In the rows, 128 means zero.
Known rows, with every step that occurs
ravo tofed zafu: [180 180 139 205 141 102 100 146 105 129 119 112 141  86 135 126  95 112
  99 110 117  96]
gaguv nulezi veso tofed zafu: [152 175  90 109  82  82 131 105  98 136 129 130  59 116 124  97 110 106
  56 112  66  86]
nulezi ravo tofed zafu: [162 167 136 213 130 126 119 171 123 141 130 106 126  90 139 126  88 112
 102 104 133  94]
gaguv nulezi zafu: [168 160 100 131  99 130  86 136  96 142 146 123  73 113 119 145  94  95
 120 117 135 107]
nulezi ravo tofed gaguv: [161 162 131 202 124 135  68 167 110 170 132  84 152 103 117 160  91 119
 132 128 155  83]
veso nulezi ravo: [130 174  85 155 107 128 144 143 111 175 161 107  92 118 140 139  89 101
 135 115 159 101]
tofed gaguv nulezi ravo: [153 167 100 157  88 133  58 142 110 178 134 104  99 133  96 157  91 106
 117 129 145  86]
ravo tofed: [183 181 132 193 134 106  87 142  99 142 140 105 155 102 135 140  95 110
 146 121 137  95]
nulezi zafu: [159 158 117 145 132 121  86 143  90 147 154 113 104  98 139 151  92  95
 137 103 155 120]
nulezi veso: [148 177 107 135 114  99 108 105  74 148 154 119 100 102 139 131  95  92
 142 111 116  98]
zafu nulezi ravo tofed gaguv: [178 167 135 198 130 128  27 167 107 169 131  75 142  73 102 175  91 126
 145 153 147  80]
nulezi ravo: [147 171 114 172 119 122 106 150 109 162 156 109 122 116 138 142  86  98
 148 102 163 108]
gaguv nulezi ravo tofed: [173 171 111 177  96 140 106 158 122 152 142 106 108 123 119 136  90 112
 133 127 135  81]
zafu nulezi: [185 190 120 165 131  93  48 127  86 149 149 109 122  84 118 158  94 104
 158 133 137 108]
veso nulezi: [149 186  88 148 117 108 129 120  94 158 152 116 110 113 137 140  96 101
 130 122 143 102]
ravo tofed gaguv: [178 175 135 194 133 108  45 142  93 156 122  91 168  98 111 158  98 118
 128 134 142  82]
tofed ravo: [160 171 114 167 130 102  79 123  98 150 146 112 127 134 134 125  96 105
 123  92 148 112]
veso tofed: [167 179 113 142 120  82  98 129 101 154 146 112 137 123 137 123 106 108
 123 108 138 109]
nulezi zafu tofed gaguv: [164 159 130 162 131  81  63 138  84 161 129 108 145  85  88 166  94 109
 111 129 146  90]
zafu tofed veso: [169 181 113 180 134  51 108 118  83 160 137 118 165 113  82 146  95 107
 119 136 120  73]
nulezi zafu tofed veso: [163 154 113 162 137  72 107 136  84 153 143 113 131  99  88 154  93 106
 109 132 126  80]
veso nulezi ravo tofed zafu: [145 170 105 192 122 133 164 164 125 153 134 105  98  91 141 123  90 116
  87 117 129  89]
gaguv nulezi veso tofed: [157 176  82  95  77  90 117 101  91 147 146 123  75 133 125 109 111 104
 104 123  87  84]

Rows
[163 177 123 184 132 111  81 158 112 151 140 109  92  71 121 143  87 107
 112 116 134 108]
tofed zafu nulezi ravo
[156 181  89 120  85 107 103  98  81 146 147 129  71 119 119 129  97  93
 127 125 100  86]
gaguv nulezi veso
[184 184 121 156 133  71  73 135 104 139 129 112 114  85 123 124 106 118
  86 121 104 108]
veso tofed zafu nulezi
[183 188 127 180 140  87  61 131  95 135 130 116 108  70 117 144  93 106
 111 121 114 110]
tofed zafu nulezi
[141 160  87 130 121 126 128 137  93 157 156 113  74  97 141 148  94  99
 123 117 150 113]
veso nulezi zafu
[168 157 104 140 102  89  96 127 104 145 138 124  92 129  90 128  96 110
  88 113 125  93]
gaguv nulezi zafu tofed ravo
[147 170 100 178 113 136 144 158 118 165 152  99 110 106 144 135  90 115
 136 129 149  85]
veso nulezi ravo tofed
[167 172 107 148  91 118  65 113  83 152 120 102 102 105  99 148 101 115
 110 151  94  59]
ravo tofed gaguv nulezi veso
[148 173 101 106 104  82 117 108  83 150 153 114 104 115 145 114 109 104
 120 110 104  96]
nulezi veso tofed
[158 164  98 111 116  83  86 107  87 147 151 100  85 111 130 112 110 119
 108 119  96  96]
zafu nulezi veso tofed ravo
[173 189 129 177 128  61  53 122  86 167 124 109 174 103  80 158  95 110
 122 134 139  82]
zafu tofed gaguv
[175 160 117 206 134 121  78 163 104 159 146  82 124  85 104 162  90 124
 143 156 127  67]
zafu nulezi ravo tofed veso
[142 164 102 180 113 140 107 154 113 182 134  83 125 103 121 157  92 122
 119 142 154  73]
veso nulezi ravo tofed gaguv
[188 178 118 178 102 120  39 133 100 154 116 100 137 114  93 156 100 119
 113 148 121  72]
ravo tofed gaguv nulezi
[157 176  98 154  87 130 102 143 116 163 153 118  88 137 117 138  88  98
 133 115 144  98]
gaguv nulezi ravo
[145 165 105 114 107  86  76 109  78 165 136  99 118 111 121 132 111 111
 102 123 108  84]
nulezi veso tofed gaguv
[173 180 104 149  98 109  38 118  93 162 124 112 117 128  90 159  98 106
 112 136 130  87]
tofed gaguv nulezi
[134 169  79 165 111  78 168 132 103 181 151 109 120 118  90 144  90 113
 105 142 129  61]
zafu tofed veso nulezi ravo
[170 157  92 145 106  79 103 125  90 152 137 123 102 116  67 152  95 107
  93 144 110  68]
gaguv nulezi zafu tofed veso
